Every row comes from one small tree of marks. The marks that hang from a mark follow it in brackets, in the order of their numbers. Every link used is in the known rows. Which tree was each row made from?
Known rows:
K_419(K_465(K_339 K_416(K_40) K_567)): [ -2.6  -2.4  11.0  13.7  11.5  -4.3  -5.4 -19.4  -1.3 -22.2   8.7  -9.9
  10.7 -10.1  14.5  -6.4  15.4  12.6  14.4  -8.1   0.3   4.9 -17.7   9.0
  -6.5  -0.7  24.0 -20.7   5.7  -5.5   0.4]
K_980(K_914(K_435(K_858(K_654(K_339 K_889))))): [ -0.7  20.0   0.0   1.3  -9.1  -3.6  -4.2  -3.8   4.8  18.7   7.4  -2.9
  -1.7  -5.5 -30.4 -24.2   7.6   2.7  -3.8  -8.4  31.8  -2.9 -14.1  14.9
  -4.6 -13.8  18.0 -24.3  -3.3 -11.2 -18.0]
K_435(K_858(K_654(K_339 K_889))): [ -4.3  17.8   2.3  -6.3   1.8   5.3  -6.7  -3.0  13.2  21.9  -8.2   5.4
   2.6 -13.0 -11.5 -28.9   7.5   3.1  10.6 -12.1  16.9  -0.9  -9.9  24.8
  -4.8  -3.3  10.8 -19.9   3.1  -9.6 -11.8]
K_654(K_889): [-14.6  15.8  10.1   7.4  11.9   6.3   5.5  -5.0  13.0  18.3  -5.1   9.2
  11.7 -13.9  -5.8 -14.1  10.2  11.5  34.4 -18.0  11.5   5.4 -12.0  17.7
  -2.8   4.5   6.9   2.5   4.2 -12.8 -25.0]
K_567(K_465(K_339(K_654) K_416 K_660)): [  3.2   1.7  11.4  13.6 -10.4   0.8 -17.3  -3.7   3.7   0.0  -5.9   1.1
  -2.3  -5.2 -10.7 -21.2  20.0  -4.4 -16.5  -4.4  -2.0   2.6  -8.6   9.6
 -10.8   3.0   0.1 -15.1   0.0   1.0  -1.3]
K_435(K_858): [-13.5  11.2   8.5   1.2  -3.0   0.1   0.5   4.2   8.2  10.8  -4.6  11.6
  10.6 -13.6  -3.9 -23.3  11.3  -0.7  41.8 -12.4   1.0   9.3  -2.5  23.8
   1.9  10.2   4.2  -7.2   7.5 -15.8 -15.1]
K_339(K_654(K_858 K_889)): [-12.2  13.1   4.6   2.1   1.7   6.6   4.8  -1.7  10.5  22.4  -9.3  10.3
   9.5 -16.4   0.5 -20.8  10.7   5.2  -5.1 -16.1  14.3   1.2 -10.9   3.9
  -7.8  -1.3   5.0   2.9  -4.2  -4.5 -21.8]
K_40(K_980(K_914(K_435(K_858)))): [-16.1   9.3   0.8   7.0 -15.3 -11.8  -0.9  18.1   0.2  10.9   5.0   1.4
  -1.7  -1.8 -21.4 -14.9  13.4   0.8  30.7 -13.3   0.9   3.9  -5.0   3.7
   7.1  -2.8  12.5 -11.0   6.8 -15.5 -18.0]
K_419(K_465(K_339(K_654) K_416)): [  2.8  -4.2  11.5   8.5   5.5  -2.1   1.5  -0.7   0.1  -4.1   5.0  -3.5
   0.2  -4.2  10.1 -16.8  10.8   9.0  -6.9  -3.4   4.2  -1.5 -14.8  10.6
  -7.3   1.8  17.8 -22.8   2.9  -1.8  -0.5]
K_435(K_858(K_654)): [-12.0   8.7   7.7   0.2  -1.6   7.6  -5.6   3.7   5.2  11.0  -4.1   6.8
   2.3  -6.4  -9.7 -27.8   8.6  -7.9  54.9 -11.4   9.8   3.0  -8.7  31.5
   1.1   6.8  10.4 -17.3   8.5 -11.0 -11.7]
K_567(K_465): [-12.0  10.8  14.5  12.4  -0.3   2.5   3.2   1.3   6.0  13.8  -3.3   9.6
   6.1  -3.5  -2.1 -16.2  19.0  -0.2  45.3 -10.1   4.5  -0.2 -11.6  11.5
  -3.9  11.6  -1.3  -0.6  10.5 -18.5 -41.0]
K_339(K_654(K_858)): [-13.7   7.4   5.9   6.8  -3.2   4.7   4.8   5.4   3.8  16.9  -3.2   8.3
   6.9 -10.8   2.8 -22.4  10.2   0.1   6.3 -13.9   8.8   1.3  -7.8   7.4
  -3.5   4.0   9.0   2.1  -1.7  -7.7 -21.1]
K_914(K_435(K_858(K_654)) K_980): [-14.0   8.1   8.0   3.5 -12.3   0.3  -3.4   4.7   0.3   6.6  -4.5  -0.6
  -4.8   5.1   5.5 -28.4  14.5  -4.3  40.3  -7.1   5.3  -3.8  -8.5   8.1
  -2.3  -2.2  14.0 -25.3  13.3 -10.0  -7.1]
K_858(K_435 K_654(K_339 K_889)): [ -0.4  19.4   3.0  10.8   3.3  20.2  -7.5  -8.1   7.9  22.6  -3.0  -1.7
  -5.5   0.4 -17.2 -22.4   7.3   7.7  25.3  -6.2  20.1   4.4 -19.2  31.0
  -7.0  -1.2  21.3 -19.0   2.5 -13.3 -17.7]
K_416(K_40 K_465): [-10.5  12.7  19.3  17.0  22.2  -0.7  16.9 -15.0  -4.4  -0.7   7.8   6.6
  12.2  -0.8  -0.5 -10.8   6.4  22.2  47.8  -9.1   0.4  -2.4 -26.6  24.1
  -1.4   9.0  15.0   0.0  10.0 -14.9 -18.3]
K_416(K_40 K_465(K_339 K_419 K_660)): [-10.7  -2.4  18.4  16.5  -2.4   5.9  -6.6 -18.0  -8.9 -25.1   9.2  -3.7
   7.2  -1.4  -4.9 -12.3   8.4  10.8  19.8  -8.3  -9.9   8.0 -20.9  21.0
  -5.6   8.3  13.5  -9.2  13.7  -5.4  14.5]
K_465(K_419): [-22.0   2.2  11.2  10.8   0.7  10.3  -1.0   1.1   2.8   5.1  13.2   2.2
   7.5  -7.2   6.1 -13.3  12.2  -1.0  43.1 -17.3   2.6   9.0  -8.6  14.3
  -1.7  11.7   4.5   3.5   9.5 -10.9 -12.7]
K_419(K_465(K_339(K_654(K_858)) K_416(K_40) K_660)): [ -1.9  -7.1  10.4   9.2  -2.4  -1.5  -9.4 -12.8  -6.7 -21.9  -2.4  -2.4
   7.1 -11.4  -1.0 -19.9  11.8   3.0 -23.9  -8.7  -0.7  -1.3 -10.8  10.6
  -6.2  -1.5  16.7 -24.7  -5.7   0.1   7.5]
K_914(K_435): [-11.6  12.7  11.9  17.6  -1.7  -2.3   7.5   0.5   2.4   8.9   4.4   3.0
   2.2   0.2   3.7 -14.0  11.5   7.7  30.2 -10.1  13.2   3.5 -11.0   8.7
  -4.9   6.8  14.2  -5.4   7.8 -17.7 -25.4]
K_567(K_465(K_339 K_416)): [ -0.3   9.9  11.3  11.0   4.5   5.3  -7.5  -2.9  10.1   2.4   3.4   3.0
   2.6  -8.0   3.1 -19.2  20.3  -5.9  14.9  -4.8   0.2  -0.8 -10.5   5.0
  -2.4   4.8  -2.5  -7.5   3.8  -5.5 -16.2]
K_435(K_858(K_654(K_339))): [ -5.9  12.3   3.7  -1.7  -3.6   2.7  -6.8   1.5   7.7  17.4  -3.6   3.2
   0.4  -6.1  -9.3 -30.0   8.1  -0.6  23.3  -9.0  10.6   0.0  -7.8  28.5
   0.3   1.8  14.7 -21.2   5.7 -12.2 -10.6]
K_194(K_435(K_858(K_654(K_339 K_889)))): [  2.1  22.5  -3.3   7.7  -0.8   1.9  -5.5  -6.3  12.6  24.1  -5.4   5.5
  -1.6  -5.1  -9.7 -31.1   7.7   2.3  17.5 -11.6  13.6   5.3  -9.9  25.0
  -4.5  -9.1  20.2 -26.9   4.2   4.4  -8.3]
K_654(K_339 K_858(K_435) K_889): [ -4.7  22.0   0.1   5.7  -3.6  17.4  -4.0  -2.1  11.8  19.3  -9.0   5.1
   3.9 -14.7  -8.9 -24.7  11.8   1.9   1.8  -8.0  13.1   8.4  -7.6   9.6
  -7.5   1.8  11.8  -6.4  -4.4 -17.6 -22.7]
K_889(K_654(K_339 K_858)): [ -3.6   9.9   5.6  -0.6  -0.1  -3.4   2.8 -10.6   2.2   9.4  -5.2   4.0
  12.1  -8.6   1.7 -25.6   8.8   6.6   7.0 -13.6  17.4  -4.4  -6.3   2.2
   2.7   1.2  12.8   0.4   3.7  -8.3 -24.6]
K_419(K_465(K_339 K_416(K_40) K_660)): [ -3.1  -4.3  15.7  13.3   7.7  -3.0  -7.7 -16.5  -5.5 -25.6   1.9  -4.1
   9.8  -9.5  -7.5 -12.1  11.1   8.7  15.8 -11.2  -2.8   3.6 -12.6  24.6
  -2.4   4.8  18.1 -25.0   3.1  -9.5   4.7]
K_654(K_339 K_889): [ -8.4  18.9   5.5   6.3  10.0   2.1   4.3  -6.2  14.1  23.8  -3.8   5.0
   9.3 -14.0  -5.2 -16.1   8.1  18.4   1.9 -16.5  14.1   2.9 -11.0  14.2
  -4.2   0.8  10.1  -2.0   1.0 -13.8 -23.5]

Which tree is each row?
[ -2.5   5.3  16.4  13.5  -2.9   4.7  -2.6  -1.1   1.7 -12.9 -10.3   3.0
   4.4  -3.7 -17.4 -17.8   8.6   9.2  26.4  -5.4  -1.2   6.8 -15.2  19.8
  -7.1  11.5  14.4  -8.1  11.2 -11.3   9.5]	K_416(K_465(K_339 K_660))
[-15.5   9.1   9.1   5.6 -13.5  -8.3   1.9   6.4   2.6   5.9  -4.3   4.1
   2.5  -1.8  11.2 -23.0  17.3   2.2  26.7  -7.9  -2.9   1.3  -3.5   0.0
  -1.8   2.7   6.5 -15.4  12.8 -13.3 -10.8]	K_914(K_435(K_858) K_980)
[ -5.9  14.8   3.2   8.7  -5.7  17.5  -2.0  -1.5   6.1  20.4  -8.8   7.6
   1.4  -9.4  -6.4 -22.7  11.2   1.3   4.7  -6.9  13.6   8.0 -13.3  12.6
 -11.9   1.8  11.0  -5.0  -4.5  -8.5 -19.6]	K_339(K_654(K_858(K_435) K_889))
[ -5.8  -3.2  13.8  14.5  -6.2   2.7 -15.4 -27.6  -5.7 -20.6   0.9 -10.1
   7.1  -3.9   0.5  -8.3  12.5  20.8 -25.9  -7.5  -2.1  10.9 -27.7   6.0
 -24.3  -5.8  17.3 -11.8   9.0   9.9  26.0]	K_416(K_40 K_465(K_339(K_654(K_889)) K_419 K_567 K_660))
[ -4.5  -2.8   6.9  10.9  -0.6   9.3 -10.9  -4.6   2.9  -0.1  21.0  -6.0
  -1.8  -7.1  14.7 -18.8   9.8  -0.6 -16.5  -8.3  -0.7   5.4 -10.9   7.2
  -5.5   0.6   5.8  -6.7  -0.2  11.0  15.6]	K_465(K_339(K_654) K_416 K_419)
[ -5.0  15.9   0.9  10.9  -9.0  14.3  -2.9   4.0   4.8  14.3  -3.7   3.8
   1.7  -8.6  -7.0 -25.4  12.3  -2.4  14.2  -6.7   8.1   8.0  -5.3  13.5
  -3.1   7.3  15.6  -7.4  -1.8 -19.4 -21.5]	K_654(K_339 K_858(K_435))
[  1.1  -5.1  10.0  12.1   2.0  -6.6 -16.2 -26.5  -1.6 -20.5  -6.1 -10.5
   8.5 -13.0  -1.6  -6.9  15.2  18.9 -29.9  -9.2   3.6   6.5 -20.0   9.2
 -19.6  -9.1  21.9 -27.4  -0.3   4.9  15.1]	K_419(K_465(K_339(K_654(K_889)) K_416(K_40) K_567 K_660))
[-15.2   5.5  16.4  16.0  12.9   7.4  -4.5 -17.5  -1.9  -2.2  24.7   0.9
   9.5  -7.0  12.3 -12.0  21.5  -5.4  30.7 -12.4  -4.8  -1.7 -16.3   7.8
  -2.3   5.5  -8.3  -1.9   4.5  -3.9 -20.2]	K_567(K_465(K_416(K_40) K_419))
[ -9.5  -1.0  13.0  10.6  10.7   0.2  -2.3   0.9   4.9 -10.6   1.7  -3.7
   9.0 -11.3   7.3  -7.2  20.4   0.8  39.8 -10.4   6.5   5.4 -13.1   1.7
 -11.0   6.7  17.0 -12.7   5.1 -12.1  -6.5]	K_419(K_465(K_416 K_567))
[-15.5  -5.4   7.8  15.3  -6.8   5.6 -26.0  -5.7  -2.1 -15.9   7.0  -6.8
  -2.0  -4.1   0.8 -11.8  23.3  -6.2   9.0 -14.0 -26.6   1.7  -8.6   0.9
   0.5   1.7  -5.5 -12.2   9.2   2.8   4.4]	K_567(K_465(K_339 K_416(K_40(K_980)) K_419 K_660))
[ -9.3  -7.2   6.8  14.6   2.9  -8.8 -10.4  -0.6  -8.4 -22.0   7.1  -9.2
   4.5  -5.6 -31.6  -4.5  11.1   9.4  22.4 -16.8 -10.5   0.5 -13.8  15.6
   9.9  -3.9  21.5 -20.0   0.1  -6.2   2.3]	K_419(K_465(K_339 K_416(K_40(K_980(K_914))) K_660))
[ -5.4  13.7   1.6  14.7  -4.6   4.1  -3.7   1.7   3.7  13.5  -0.8   7.2
  -2.7   0.4  -8.8 -30.1   9.5  -9.1  62.3 -11.6   6.4   8.3  -9.1  30.7
   1.4   1.2  20.7 -21.9  10.1   1.1  -7.2]	K_194(K_435(K_858(K_654)))
[-17.0  -4.7   1.8  15.4   3.7   5.1 -20.7  -8.1  -0.3 -14.3  16.8 -15.2
   2.3  -8.7  20.0  -5.7  16.7   5.2   8.2 -16.8 -19.9   9.2 -11.9  -4.2
   0.9  -4.1  12.6  -6.7   8.1  10.3  19.3]	K_465(K_339 K_416(K_40(K_980)) K_419 K_567)
[  4.6   6.1  10.1  12.1  -0.4   1.7  -6.9  -4.2   5.6   8.9   4.5   1.2
  -2.1  -4.1   6.9 -20.5  17.6   0.4 -14.3  -1.7   0.4  -2.8 -14.4   4.2
  -7.8   0.5   0.5 -10.7   1.4   1.5 -12.1]	K_567(K_465(K_339(K_654) K_416))
[ -6.7  16.8   4.6   2.8  -6.6  -0.3  -3.3  -1.7   4.7  13.2   7.1   1.1
   0.8  -5.2 -30.7 -22.3   8.8  -3.8  28.7 -10.3  30.8   0.0 -15.5  18.3
  -2.5  -9.7  14.9 -19.6   0.0 -11.2 -18.8]	K_980(K_914(K_435(K_858(K_654(K_889)))))
[-13.4   7.7   0.0   6.5 -14.0  -3.4  -6.1  17.4  -2.3  12.1   5.3  -4.2
  -9.3   4.5 -26.3 -19.7  11.2  -6.9  44.2 -10.2   9.1  -2.3 -10.7  11.3
   5.9  -6.2  18.6 -21.0   7.4 -11.0 -14.0]	K_40(K_980(K_914(K_435(K_858(K_654)))))
[  0.8  -4.4   6.1  13.9 -30.5  22.8 -33.9  -0.7  -0.6 -12.5   2.7  -5.3
  -8.6  -5.3  -5.1 -28.7  25.9 -28.2 -20.0   2.5  -6.7   9.5  -4.9  -2.6
 -17.3   4.7  -4.6 -17.4  -2.6   3.9  12.8]	K_567(K_465(K_339(K_654(K_858(K_435))) K_416 K_419 K_660))
[ -7.3   9.5   5.0  13.7 -11.0  14.7  -2.8   4.0   0.0  14.6  -3.6   5.8
  -0.2  -3.5  -4.1 -23.3  11.6  -3.1  17.1  -5.0   7.0   8.8 -10.6  16.0
  -6.8   7.0  14.4  -5.3  -1.4 -11.1 -19.2]	K_339(K_654(K_858(K_435)))
[ -1.8   6.0   1.2   9.9  -2.9   2.7 -23.7 -24.9   6.9 -10.6  -9.2  -4.8
  11.9 -24.3  -3.1 -16.6  14.8   5.4 -46.3 -14.2   4.8   8.9 -11.4   0.5
 -14.1 -14.1  11.8 -11.2 -12.2  12.8  18.1]	K_465(K_339(K_654(K_858 K_889)) K_416(K_40) K_567 K_660)
[-17.1  -1.0   7.9  15.2  20.5  -8.1   6.5   1.8  -8.5  -4.2  17.9  -5.6
   6.8  -4.2 -17.6  -0.4  10.9  12.3  46.0 -17.7  -4.7  -6.2 -19.7  11.2
  11.6  -1.7  19.4 -10.7  -0.2 -11.6 -20.9]	K_419(K_465(K_416(K_40(K_980(K_914)))))
[ -9.1  -2.7  14.4  16.6  -5.5   7.5 -22.6 -20.0  -2.3 -19.5  13.6  -3.7
   6.7  -8.2  -1.9 -15.7  21.2  -8.1   5.1 -10.9  -9.7   5.6 -10.4  11.2
  -5.1   4.5  -5.4 -12.4   4.8   0.8   2.6]	K_567(K_465(K_339 K_416(K_40) K_419 K_660))
[-18.3   0.7   9.5  18.0  12.8   6.4 -12.0 -20.2  -0.3 -10.9  23.9  -8.6
  12.8 -12.1  14.3  -6.6  17.6   0.9  27.9 -17.1  -0.8  11.3 -15.1   6.8
  -5.5   1.4   8.5  -0.5   1.3   1.8   4.8]	K_465(K_416(K_40) K_419 K_567)
[ -8.7   7.2  11.2  13.7  13.3  -2.0   7.0  -3.8  -4.1  -4.1   0.3  -0.5
   1.4   2.7   4.8 -10.3   5.9  25.6  28.0  -8.6 -18.2  -3.4 -24.6  12.9
   4.6   2.3  19.2  -7.1  16.2  -6.4  -4.8]	K_416(K_40(K_980) K_465(K_339))
[ -4.2   0.1   6.6   2.0 -17.2  15.9 -26.1  -4.8  10.0  -5.3  -3.3  -0.7
   2.6 -18.4  -0.5 -24.6  25.3 -20.3 -42.6  -9.2   0.6   0.2  -5.8 -15.5
 -17.1  -3.7 -13.4  -9.1  -5.4   9.9   9.0]	K_567(K_465(K_339(K_654(K_858 K_889)) K_416 K_419 K_660))
[-12.1  -4.7  15.5  17.1   7.7  -4.7 -10.1 -16.2  -4.2 -25.2  -1.5  -6.4
  13.7 -11.7  -7.4  -3.1  19.4   6.3  33.6 -14.4  -0.3   7.6 -13.8  14.5
 -10.0   5.3  19.7 -18.7   2.7 -11.1   1.9]	K_419(K_465(K_416(K_40) K_567 K_660))
[-16.4  -4.3  13.1  14.5  -3.5   5.1 -10.2  -3.4  -8.9 -21.8   3.1  -6.0
   0.1   1.5  -2.8  -8.9   9.5  12.8  21.9 -12.3 -25.4   4.5 -18.9  11.2
  -1.7   5.3  12.7  -9.3  17.8  -1.3  19.3]	K_416(K_40(K_980) K_465(K_339 K_419 K_660))
[-21.7  -4.5   2.5  26.0 -10.0  -4.7 -23.6  -5.7 -10.7 -20.1  23.3 -19.4
   0.9  -2.8 -20.2   1.8  21.5  -0.8  13.5 -19.8  -4.3  10.8 -11.9  -9.9
  -2.9  -8.7  16.5  -7.1  -0.2   2.6  14.1]	K_465(K_416(K_40(K_980(K_914(K_435)))) K_419 K_567 K_660)
[ -6.3 -14.6   5.6  15.2  -5.3 -10.6 -18.9  -6.2  -7.0 -22.0  -7.4 -15.2
  -1.6  -4.2   1.8  -4.4  15.8  16.5 -14.3 -10.6 -17.1   3.6 -15.0   3.2
 -10.3  -5.0  26.2 -27.7   6.4   5.2  19.0]	K_419(K_465(K_339(K_654) K_416(K_40(K_980)) K_567 K_660))
[ -0.9  -5.2  11.8   7.7  -4.8  -5.4   5.0   0.8  -3.1   0.3  -1.9  -1.0
   0.1   0.8   8.5 -16.2   6.9  15.3   0.0  -4.7   5.2   0.5 -15.1  15.2
  -8.6   5.1  22.8 -21.7  11.2 -10.2 -13.3]	K_419(K_465(K_339(K_654)))
[-11.8  -2.7   6.7  23.0  -9.6  -6.9  -5.6  -6.7 -15.1 -21.8  25.7 -21.0
  -2.9   9.5  -0.1   1.1  14.1  16.4   7.5  -5.8  -6.0   4.1 -29.2 -15.5
  -6.5 -10.6  26.7  -9.5  13.9   0.1   8.4]	K_416(K_40(K_980(K_914(K_435))) K_465(K_339 K_419 K_567))
[ -0.2   2.1   8.7  17.8   3.7  -3.0 -12.1 -20.7  -3.7  -6.7   5.9  -3.2
   4.5  -7.7  -8.9 -16.9   6.5  13.6 -18.7 -11.3  -3.2   6.1 -12.9  27.2
  -2.0  -2.1  13.8 -15.4  -4.1   5.8  13.2]	K_465(K_339(K_654) K_416(K_40) K_660)
[ -4.3  -5.9  12.9  16.9  -9.9   3.0 -21.7 -20.8  -6.8 -12.8  14.2  -6.4
   1.5  -2.6   1.9 -17.0  18.1  -2.8 -22.8  -7.2 -10.3   3.6 -14.9  10.5
  -9.9  -0.8  -2.6 -16.0   2.8   7.4   5.9]	K_567(K_465(K_339(K_654) K_416(K_40) K_419 K_660))
[  2.0  11.5   4.2   5.5  -6.8   8.0  -4.2 -12.0  -2.1   7.5  -5.2   1.2
   4.3  -2.3  -4.3 -26.8  10.9   2.4  17.4  -3.6  15.5   2.3  -8.7  10.8
  -0.3   5.1  17.4  -8.3   4.4 -12.4 -21.8]	K_889(K_654(K_339 K_858(K_435)))
